Each row comes from the steps of one walk. Every step used is in the known rows, and no mark comes twice. Write the walk behind each row, first mark first.
Known rows
bikod-kozipaf: [ 3.139,  1.031, -2.177,  0.016, -0.663, -0.313,  1.473, -2.011, -1.848,
 -0.557,  1.892, -0.535,  3.427,  4.059, -0.434,  4.444, -3.378,  1.319,
  0.592,  1.258,  4.295, -1.664]
tisek-bikod: [-2.053, -1.172, -1.025, -0.934,  0.626, -1.481, -0.195, -4.485, -1.634,
 -0.754,  1.580, -1.167,  3.725,  3.117,  1.043,  2.841, -1.972,  0.879,
  5.317, -0.075,  3.971, -1.623]
fosa-dezo-salaf: [ 1.720, -0.292, -0.710,  0.411, -2.649,  1.739,  0.906, -1.108, -0.953,
  3.462, -8.460, -0.081,  3.548,  3.537, -0.589,  4.198,  0.373,  0.240,
  6.998,  3.195,  3.351, -2.103]
kozipaf-fosa-dezo-salaf: [ 1.417,  0.726, -3.378, -1.208, -2.363,  1.614,  0.053, -2.991, -1.854,
  3.465, -6.680, -0.267,  2.653,  3.345,  0.031,  3.924,  2.583, -2.730,
  7.231,  3.056,  2.058, -2.822]
tisek-fosa-dezo-kozipaf-salaf: [ 0.743,  1.346, -1.101, -3.470, -0.668,  2.296, -1.096, -4.825, -2.326,
  1.417, -4.223, -0.536,  3.187,  2.268,  0.518,  3.788,  0.166,  2.550,
 -0.525,  1.825,  2.680, -2.946]
fosa-dezo: [ 2.068, -0.114, -0.641, -0.170, -2.195,  1.211,  0.256, -0.797, -0.604,
 -2.174, -3.955, -0.468,  3.222,  4.383,  0.199,  3.961,  0.537,  0.534,
  7.918,  1.040,  3.443, -2.206]
kozipaf-salaf-fosa-dezo: [ 1.096,  1.110, -2.188, -1.464, -3.175,  2.803, -2.678, -1.363, -1.716,
  3.206, -0.641, -0.004,  1.641,  3.294,  1.642,  1.778,  2.114,  3.597,
  7.047,  0.551,  3.127, -2.488]
fosa-dezo-salaf-kozipaf: [ 2.418,  0.045, -0.595,  0.311,  0.311,  2.139,  0.538, -0.900, -1.431,
  5.547, -8.316, -0.137,  2.953,  3.478, -0.190,  3.448, -4.785,  0.470,
  5.685,  0.958,  3.087, -2.018]
dezo-kozipaf: [ 2.130,  0.589,  0.631,  1.620, -2.107,  1.518,  0.977, -2.913, -0.977,
 -1.263,  0.153, -0.394,  2.421,  3.220, -0.632,  4.116, -3.454,  0.444,
 -0.220,  0.897,  4.435, -1.362]
salaf-kozipaf-dezo: [ 2.229,  0.847, -2.814,  1.047,  0.837,  1.031, -2.163, -1.089, -2.923,
  0.460, -0.049, -0.469,  3.410,  3.687,  0.896,  2.821, -3.744,  2.061,
  4.802, -1.531,  4.439, -1.560]
tisek-bikod-salaf-kozipaf: [-1.523, -0.580, -1.175, -1.119,  4.568, -1.301,  1.039, -4.533, -2.855,
  2.466,  0.878, -0.811,  3.727,  2.528,  1.058,  2.467, -6.113,  2.180,
  2.906, -1.511,  3.465, -1.255]
kozipaf-dezo-salaf: [ 1.319,  0.511, -2.737,  1.807, -2.078,  1.003, -1.425, -1.822, -2.620,
  3.627, -4.524,  0.195,  4.318,  3.035, -0.375,  4.223,  0.628,  1.636,
  5.362,  2.969,  4.210, -1.759]
tisek-salaf-fosa-dezo-kozipaf: [ 0.102,  1.538,  1.300, -3.160, -1.704,  2.591,  1.459, -3.209, -1.747,
  1.880, -2.829, -0.275,  2.327,  1.854,  0.431,  1.628, -2.192,  0.859,
 -0.328,  2.697,  3.330, -1.520]
tisek-salaf: [-0.453,  0.555, -1.164, -0.558,  0.318,  3.304,  1.642, -5.048, -0.730,
 -0.455,  3.065, -1.296,  3.076,  2.997, -0.704,  3.930, -0.614,  0.723,
  3.656,  4.379,  3.784, -0.744]
bikod-tisek-fosa-dezo: [ 2.419,  1.876, -1.392, -7.785,  4.612, -0.118,  0.801, -3.944, -2.046,
 -0.649, -2.504, -3.230,  4.213,  1.790,  0.913,  4.046,  0.961, -0.158,
  3.706,  0.861,  2.505, -3.045]
kozipaf-fosa-dezo: [ 1.501,  0.718, -3.495, -1.723, -2.220,  1.170, -0.590, -2.682, -1.564,
 -2.217, -2.150, -0.638,  2.088,  4.358,  1.082,  3.709,  3.008, -2.597,
  8.153,  0.756,  2.302, -3.025]
fosa-dezo-kozipaf: [ 1.855, -0.022,  1.164,  0.004, -2.430,  0.753,  0.555, -1.289, -0.987,
 -1.687, -6.383, -0.112,  3.172,  3.559, -0.140,  3.997, -1.759,  0.336,
  2.772,  1.078,  3.709, -1.958]
salaf-kozipaf: [ 2.540,  0.663, -0.952,  1.282,  1.059,  2.211,  0.294, -2.296, -0.833,
  0.389,  2.684, -0.891,  2.157,  4.025,  0.131,  3.001, -5.764,  0.875,
  3.429, -1.499,  3.834, -1.499]
tisek-fosa-dezo: [ 1.633,  1.312, -0.966, -3.264, -0.925,  1.291,  0.613, -4.019, -0.936,
 -1.713, -1.950, -1.133,  3.166,  3.568,  1.471,  3.426,  0.227,  0.225,
  3.389,  0.118,  2.913, -3.267]
tisek-bikod-kozipaf: [-0.730, -0.619, -1.847, -2.445,  2.010, -3.552,  1.022, -3.929, -2.951,
  0.516,  1.084, -0.800,  4.549,  3.007,  0.648,  3.352, -4.331,  1.409,
  0.933,  0.169,  4.056, -1.677]
tisek-bikod-fosa: [-1.450, -0.324, -1.208, -4.655,  0.989, -3.521,  0.569, -5.180, -2.500,
  0.472,  0.902, -2.022,  4.399,  4.002,  1.086,  3.324, -1.747,  0.486,
 -0.343,  0.023,  3.030, -1.954]

Write each row's walk
[ 1.586,  1.803, -2.577,  0.716, -3.579,  1.617, -2.003, -1.162, -2.949,
  6.281, -1.449,  0.508,  3.330,  2.081,  1.144,  1.908, -0.050,  2.113,
  3.126,  0.904,  4.204, -1.994]
kozipaf-dezo-salaf-fosa
[-2.074, -0.664, -1.160, -0.920,  1.826, -1.484,  1.363, -4.903, -2.488,
  0.321,  0.708, -0.794,  4.540,  2.889,  1.078,  3.330, -1.102,  1.871,
  4.012,  0.480,  3.591, -1.325]
tisek-bikod-salaf
[ 2.250,  1.214,  1.606, -1.146, -3.886,  1.278,  0.045, -0.775, -1.319,
  0.577, -3.104,  0.300,  1.732,  2.669,  1.197,  1.755, -2.857,  0.800,
  0.572, -0.948,  3.497, -2.180]
salaf-fosa-dezo-kozipaf
[-1.606, -0.542, -3.638, -2.672,  2.710, -2.437, -1.315, -4.943, -4.004,
  3.542,  1.026, -0.872,  4.268,  2.619,  0.351,  3.547, -1.854,  4.034,
  2.360,  1.833,  3.814, -1.591]
tisek-bikod-kozipaf-salaf
[ 1.039,  0.473, -1.164,  1.331, -1.609,  2.717, -1.509, -4.008, -1.804,
  1.768,  0.342, -0.257,  2.460,  2.826, -0.848,  4.329, -1.114,  3.237,
  0.887,  2.413,  4.134, -1.294]
dezo-kozipaf-salaf
[ 0.586,  2.039, -4.286, -6.643,  8.632,  2.161,  0.744, -6.595, -3.373,
  2.936,  3.961, -3.769,  2.440,  1.424, -0.222,  3.578, -2.071, -2.195,
  3.239,  2.563,  2.427, -1.392]
bikod-tisek-salaf-kozipaf-fosa
[ 2.478,  0.624, -1.203,  1.859,  0.852,  2.689,  0.696, -2.700, -0.986,
  5.837, -1.665, -0.266,  2.632,  2.856, -0.632,  3.370, -6.124,  0.674,
  2.608,  0.738,  3.980, -1.386]
dezo-salaf-kozipaf
[ 2.232,  0.957, -3.245, -2.208,  0.766,  1.713, -0.738, -2.367, -2.161,
 -0.086, -2.171, -0.763,  1.572,  4.347,  1.311,  2.584, -1.796, -2.507,
  6.856, -1.599,  2.402, -2.924]
salaf-kozipaf-fosa-dezo
[ 1.950,  1.800, -1.129, -3.039,  1.868,  2.207,  0.760, -3.990, -1.664,
  5.819, -6.116, -0.696,  3.246,  2.466,  0.698,  2.714, -4.911,  0.102,
  1.046,  0.287,  2.371, -3.260]
tisek-fosa-dezo-salaf-kozipaf
[ 0.989, -0.071, -0.683, -0.465, -1.832,  2.196, -1.676, -2.094, -1.906,
  1.311, -6.159,  0.098,  2.757,  3.432, -0.575,  4.429,  0.592,  2.871,
  3.978,  2.672,  3.633, -1.931]
fosa-dezo-kozipaf-salaf
[ 2.605,  1.371, -4.546, -2.592, -0.760, -0.709,  1.044, -2.653, -3.261,
  4.576, -7.657,  0.054,  3.422,  3.406, -0.324,  4.486,  0.437, -2.124,
  3.013,  3.257,  2.331, -2.825]
bikod-kozipaf-fosa-dezo-salaf
[ 1.254,  1.704, -0.921,  0.182, -3.026,  3.262, -1.863, -3.530, -1.944,
  4.029,  3.503,  0.137,  1.079,  2.033,  0.555,  2.028, -1.789,  3.584,
 -1.257,  0.326,  3.948, -1.740]
dezo-kozipaf-salaf-fosa
[ 1.125,  1.841, -2.537,  0.224, -3.029,  3.632, -2.124, -3.328, -1.434,
  3.609,  5.839, -0.199,  1.118,  2.795,  1.286,  2.048,  0.600,  3.966,
  3.995,  0.203,  3.753, -1.785]
kozipaf-salaf-fosa
[ 0.646,  1.577, -4.013, -8.472,  8.195,  1.365,  0.347, -4.752, -3.668,
  2.637, -2.356, -3.458,  3.158,  1.758, -0.288,  3.354, -0.773, -2.413,
  6.091,  2.862,  1.770, -2.089]
bikod-tisek-salaf-kozipaf-fosa-dezo
[-1.770,  0.224, -0.331, -3.505, -0.111, -1.520,  0.659, -2.548, -2.869,
  2.140, -2.506, -0.013,  3.595,  2.232,  2.819,  0.922, -0.374,  2.217,
  5.116, -1.482,  2.788, -2.288]
tisek-bikod-salaf-fosa-dezo
[ 2.187,  1.385, -3.824, -0.188,  0.913,  2.117, -0.441, -4.020, -1.712,
  0.336,  4.344, -1.037,  1.109,  3.844,  0.685,  2.862, -3.475, -2.256,
  3.863, -1.695,  3.007, -2.326]
salaf-kozipaf-fosa
[ 2.044,  1.161, -0.517, -1.204, -3.856,  1.727, -0.223, -0.438, -0.641,
  0.278, -0.610,  0.022,  2.002,  3.660,  1.933,  1.650, -0.535,  0.942,
  5.906, -0.979,  3.304, -2.360]
salaf-fosa-dezo
[ 1.916,  2.097, -1.504,  0.526, -2.300,  2.264,  1.490, -2.683, -1.302,
  1.524,  4.846,  0.047,  2.293,  2.702,  1.259,  2.004, -0.904,  2.053,
  1.357, -0.796,  3.594, -1.873]
bikod-salaf-fosa
[ 1.903,  2.012, -4.328, -0.207,  2.160,  2.190,  0.932, -4.753, -2.635,
  1.461,  3.474, -0.726,  1.887,  3.523,  0.639,  3.440, -2.447, -1.108,
  2.592, -0.966,  2.606, -2.104]
bikod-salaf-kozipaf-fosa
[ 0.419,  2.461, -1.364, -5.832,  4.003,  2.297,  1.573, -4.635, -2.104,
  3.069,  5.393, -2.951,  3.057,  0.590,  0.098,  2.192, -0.772,  1.309,
  2.015,  2.914,  3.417, -1.016]
bikod-tisek-salaf-fosa
[ 2.268,  1.753, -1.503, -7.143,  4.451,  0.500,  1.452, -4.135, -2.333,
  4.870, -7.086, -2.736,  4.873,  1.070,  0.113,  4.202,  0.641, -0.227,
  2.852,  2.876,  2.360, -2.864]
bikod-tisek-fosa-dezo-salaf
[ 2.622,  1.746, -3.282, -2.867, -1.838,  0.724, -1.314, -0.915, -3.054,
  4.307, -1.541,  0.304,  2.569,  3.085,  1.026,  2.252, -0.273,  4.199,
  2.581,  0.771,  3.366, -2.459]
bikod-kozipaf-salaf-fosa-dezo
[-0.028,  1.506, -0.575, -3.187, -1.593,  2.963,  0.980, -2.884, -1.310,
  1.715, -0.360, -0.443,  2.368,  2.671,  1.052,  1.618,  0.236,  1.021,
  4.580,  2.428,  3.129, -1.619]
tisek-salaf-fosa-dezo
[ 2.060,  1.623, -0.743, -0.977, -2.802,  1.563,  1.262, -0.858, -1.512,
  1.061, -1.780,  0.635,  2.704,  3.138,  1.704,  2.161,  0.719,  1.877,
  4.793, -0.573,  2.937, -2.310]
bikod-salaf-fosa-dezo
[ 1.839,  1.686, -0.580,  1.164, -3.728,  2.927,  0.464, -2.640, -0.746,
  6.191,  1.351,  0.108,  1.879,  2.375,  0.601,  1.915, -2.210,  0.965,
  1.716,  0.923,  3.743, -2.024]
dezo-salaf-fosa
